What can hang from each mark:
K_631: K_460 K_790 K_921
K_790: K_495 K_631
K_460: K_631
K_669: K_495 K_631
K_921: K_631
K_495: K_460 K_669 K_790

Every row comes from one small tree of marks. The marks that hang from a mark follow it in brackets, in the order of their numbers. Every link used is in the known rows. Which tree was each row made from?
Known rows:
K_669{K_495{K_460 K_790}}: [ 42.4  -7.0  12.1  28.6 -42.9   9.9 -16.8 -43.6 -20.3  49.2 -13.6 -25.6
  -8.1  33.9 -16.8  10.6  41.2]
K_631{K_921}: [ -8.4  -9.1  -0.7  -5.9  -5.5  -3.6  23.0 -21.7   9.1  19.8  -4.9  20.4
   5.7 -15.2 -15.0   4.2  -5.9]
K_460{K_631{K_921}}: [-12.4  -8.0  -2.1 -16.2   2.5  -2.4  22.9  -5.4  -0.8  18.9   5.8  38.9
  15.0 -16.5  20.5  25.1 -14.3]
K_790{K_495}: [ -9.7 -13.2 -14.0   4.8 -10.8  -0.7  -3.3 -13.8 -12.7   6.5 -20.9  19.1
  -0.7  -0.8 -30.8   5.3  -7.8]
K_631{K_460 K_790{K_495{K_669}} K_921}: [-21.1 -25.8 -28.4 -12.0 -14.4  38.9  11.3 -19.8   8.6 -19.9 -25.4  15.7
  -3.1 -26.8 -41.6  16.7   4.8]
K_669{K_495{K_460 K_790{K_631}}}: [ 43.0 -11.4  19.9  20.0 -35.9  22.4  -5.8 -37.5 -17.6  28.6   0.6 -55.7
   3.4  46.9 -21.7   4.3  46.2]
K_631{K_460 K_790 K_921}: [-28.5  -3.2   3.1 -25.4  -1.7  33.8  30.6  -8.4   4.2  -4.2   0.9  30.9
  -0.5 -26.6 -33.2  18.6  16.9]
K_921{K_631{K_790{K_495{K_460}}}}: [-19.5 -18.4 -32.4 -15.5 -18.8  33.3  -8.9   3.8 -27.0  -2.6  -7.0  25.0
 -21.1  -2.9 -39.1  21.2  17.1]
K_790{K_495{K_669} K_631}: [-11.2 -37.1 -16.5   4.3 -12.2  14.6  -5.6 -16.9  -1.2  -8.4 -21.7 -46.1
   7.8  11.6 -17.0  -2.0  -5.2]
K_921{K_631{K_460 K_790{K_495{K_669}}}}: [-30.8 -12.6 -38.6 -22.2  -3.5  50.5  -7.7  -2.3 -11.8 -26.6 -29.7  -6.4
 -14.5 -24.8 -23.7  31.0  -4.4]
K_669{K_495}: [  1.9  -1.2  -5.0   3.3 -21.1  -0.5  -3.3 -27.8 -16.1   3.1  -9.3 -10.8
  -0.3  21.5 -10.7   3.1   9.9]
K_460{K_631{K_790{K_495{K_669}}}}: [-25.2 -38.9 -33.0  -7.2  -9.7  25.6 -12.0  13.9 -20.0 -15.9 -15.2  20.9
  -3.6   4.5   3.7  43.6 -14.4]
K_669{K_495 K_631{K_460 K_790 K_921}}: [ -1.3   6.8   0.1 -42.3   7.9  20.4  27.3 -10.5 -11.4 -42.6 -13.5  11.1
  -3.5  -7.3 -21.6  22.5  16.9]
K_669{K_631{K_460 K_921}}: [ -9.0   6.7  14.5 -38.8  22.7  -5.2  31.5 -13.8   1.9   3.3 -26.4   6.0
   4.0 -33.0   4.2   9.3  -2.8]
K_460{K_631}: [-17.7  -7.9   3.7 -10.9   1.2  -2.0   3.3   5.5 -19.7  24.3   0.0  19.9
   6.6  -2.4  35.3  31.1  -8.1]
K_790{K_631{K_460 K_921}}: [-13.8   0.6  15.4 -24.0   4.2  24.7  36.6 -24.1  14.8  -1.4   5.8 -19.0
  19.0 -22.0 -17.6  -6.4  11.8]
K_460{K_631{K_790{K_495{K_669}} K_921}}: [-18.9 -41.1 -38.9 -11.4  -7.4  24.4   8.4   3.9  -2.1 -18.9  -7.8  39.4
   5.3  -9.8  -6.4  40.0 -17.3]
K_460{K_631{K_790{K_495} K_921}}: [-17.4 -22.5 -26.8 -21.8   0.2  21.2  20.9  14.4  -8.9 -19.4   8.0  73.8
   6.8 -11.9 -21.7  35.1 -12.6]
K_495{K_669 K_790}: [ 14.6 -19.5   8.1  25.1 -16.3  10.5 -10.9 -26.1   2.0  48.8 -37.4 -33.3
  -2.2  11.6   3.6  27.7  -3.1]
K_921{K_631{K_790}}: [-31.2  -3.2 -17.0 -28.5   3.1  31.8   8.8  15.9 -14.5 -12.3  -1.4  14.4
 -11.5  -6.1 -13.6  34.1  -3.3]

Which tree is each row?
[ 11.1 -12.3  25.1   5.0  -7.4  36.2   3.2 -27.3   7.8  31.1 -25.7 -71.0
  11.5   4.6   3.3  17.5  14.3]
K_495{K_669 K_790{K_631{K_460}}}
[-19.5 -46.4 -14.2 -12.4 -24.0  26.6   5.1  -5.4 -10.2  20.2   1.5  17.1
  -4.2  -6.7  20.5  37.3  19.0]
K_495{K_460{K_631{K_790 K_921}} K_669}
[-36.7  11.2  -7.4 -39.2   6.1  46.6  13.6  10.6 -15.0 -12.0  -4.2   7.4
 -10.9 -23.4 -12.1  32.0   7.3]
K_921{K_631{K_460 K_790}}
[ -7.6 -25.2 -15.3  -9.1  -6.5  31.3  16.6 -35.5  18.7 -12.3 -18.6 -33.1
  15.4 -21.8 -26.1  -5.4  -0.2]
K_790{K_495{K_669} K_631{K_460 K_921}}
[  3.2 -17.5   2.4 -21.5 -17.1   6.4  -7.8  -5.1 -37.5 -15.0 -13.9  -8.3
 -21.6  31.9 -11.6  19.4  37.4]
K_669{K_495{K_460} K_631{K_790}}
[-22.3  -8.4 -14.6 -21.8  -4.3  35.0  23.8  -8.3   1.2 -21.4 -10.2  44.1
  -0.4 -27.3 -57.4  15.8   5.2]
K_631{K_460 K_790{K_495} K_921}
[-21.2 -39.2 -44.5  -6.4 -26.3  37.9 -21.4  -7.8 -19.4  -2.0 -23.4  -7.8
 -20.2  -1.9 -24.3  24.6  10.3]
K_921{K_631{K_790{K_495{K_460 K_669}}}}
[-24.5 -15.5  -9.0 -26.4   3.0  18.9  25.8  14.6  -7.7  -5.4  15.2  55.3
   6.4  -9.2  -0.2  40.7  -6.3]
K_460{K_631{K_790 K_921}}
[ -2.6 -31.0  -1.7   4.3 -25.6  12.3  -3.4 -18.7 -13.7  13.1  -3.2 -21.3
   0.8  13.7 -32.0 -11.3  26.7]
K_790{K_495{K_460} K_631}
[ -8.2 -32.5 -21.6  -4.4 -26.4  21.4  10.0 -12.8  -8.4   3.7  -1.4  44.6
  -9.6  -6.2 -59.1   6.6  22.5]
K_631{K_790{K_495{K_460}} K_921}
[ -7.6  -5.9  -3.0 -19.9   1.4  25.2  28.7 -24.6  11.4 -14.9  -2.9  -1.9
  17.0 -22.7 -42.0  -9.2   5.5]
K_790{K_495 K_631{K_460 K_921}}
[ 46.9  21.2  17.4 -16.4   8.1   4.3  20.6 -34.0  -3.0   3.3 -29.2 -11.3
   5.6  -3.6  -9.8  23.9   8.7]
K_669{K_495{K_790} K_631{K_460 K_921}}
[ -2.0 -19.3 -12.4  -8.9  -0.9   9.3  25.0 -17.9  12.1 -14.7   2.3   4.9
  17.5  -6.4 -45.1  -8.8  -6.5]
K_790{K_495 K_631{K_921}}
[ 23.5 -18.7  14.9   4.5  10.3  -8.6  -5.9 -12.5  -5.3  32.5 -53.2 -36.0
  -5.7  11.2  20.4  36.7 -11.2]
K_495{K_669{K_631} K_790}
[-13.6  -4.9  -9.8 -42.8  19.2  15.9  27.6   3.6  -6.7 -36.1 -25.3  41.6
  -5.3 -28.7 -42.7  21.4  -3.4]
K_669{K_631{K_460 K_790{K_495} K_921}}
[ 27.5 -12.2  13.5  10.6 -16.9   6.5  10.0 -17.2  -7.8  63.3   1.5  27.0
  10.1  -4.1  16.7  34.8  16.5]
K_495{K_460{K_631{K_921}} K_790}
[ -9.1   6.9   6.1 -40.2   5.9  19.3   8.3   0.9 -28.1 -37.3 -20.8  -9.1
 -11.2   8.0 -12.2  25.6  20.5]
K_669{K_495 K_631{K_460 K_790}}
[-23.7  -7.8 -36.6 -22.0   0.5  30.9  -0.6  14.4 -19.3 -28.0  -9.7  31.5
 -10.7  -6.7 -43.2  28.1 -12.5]
K_921{K_631{K_790{K_495}}}
[  4.1 -31.8  -7.4  -2.5 -19.5  13.0  16.1 -29.8   1.8   7.2   4.8  -2.7
   9.0  -0.1 -41.9 -15.3  22.6]
K_790{K_495{K_460} K_631{K_921}}
[ 36.0 -31.0  11.6   6.2  -7.7  -7.3   3.6 -33.9   3.8  50.6 -43.0 -24.1
  -5.7  -0.4  11.5  24.5   9.8]
K_495{K_460 K_669{K_631{K_921}} K_790}
[  2.3 -19.2 -15.9 -13.6 -32.9  24.4   9.2  -9.7 -23.0  -1.8  21.0  32.0
  -1.6  14.1  -2.0  28.3  29.1]
K_669{K_495{K_460{K_631{K_790 K_921}}}}
[ 13.8   6.0  35.5  -2.4   0.1  33.5  14.5 -15.9  -0.2  29.2 -10.2 -39.7
  14.0   3.8 -12.1  15.8  23.0]
K_495{K_790{K_631{K_460}}}
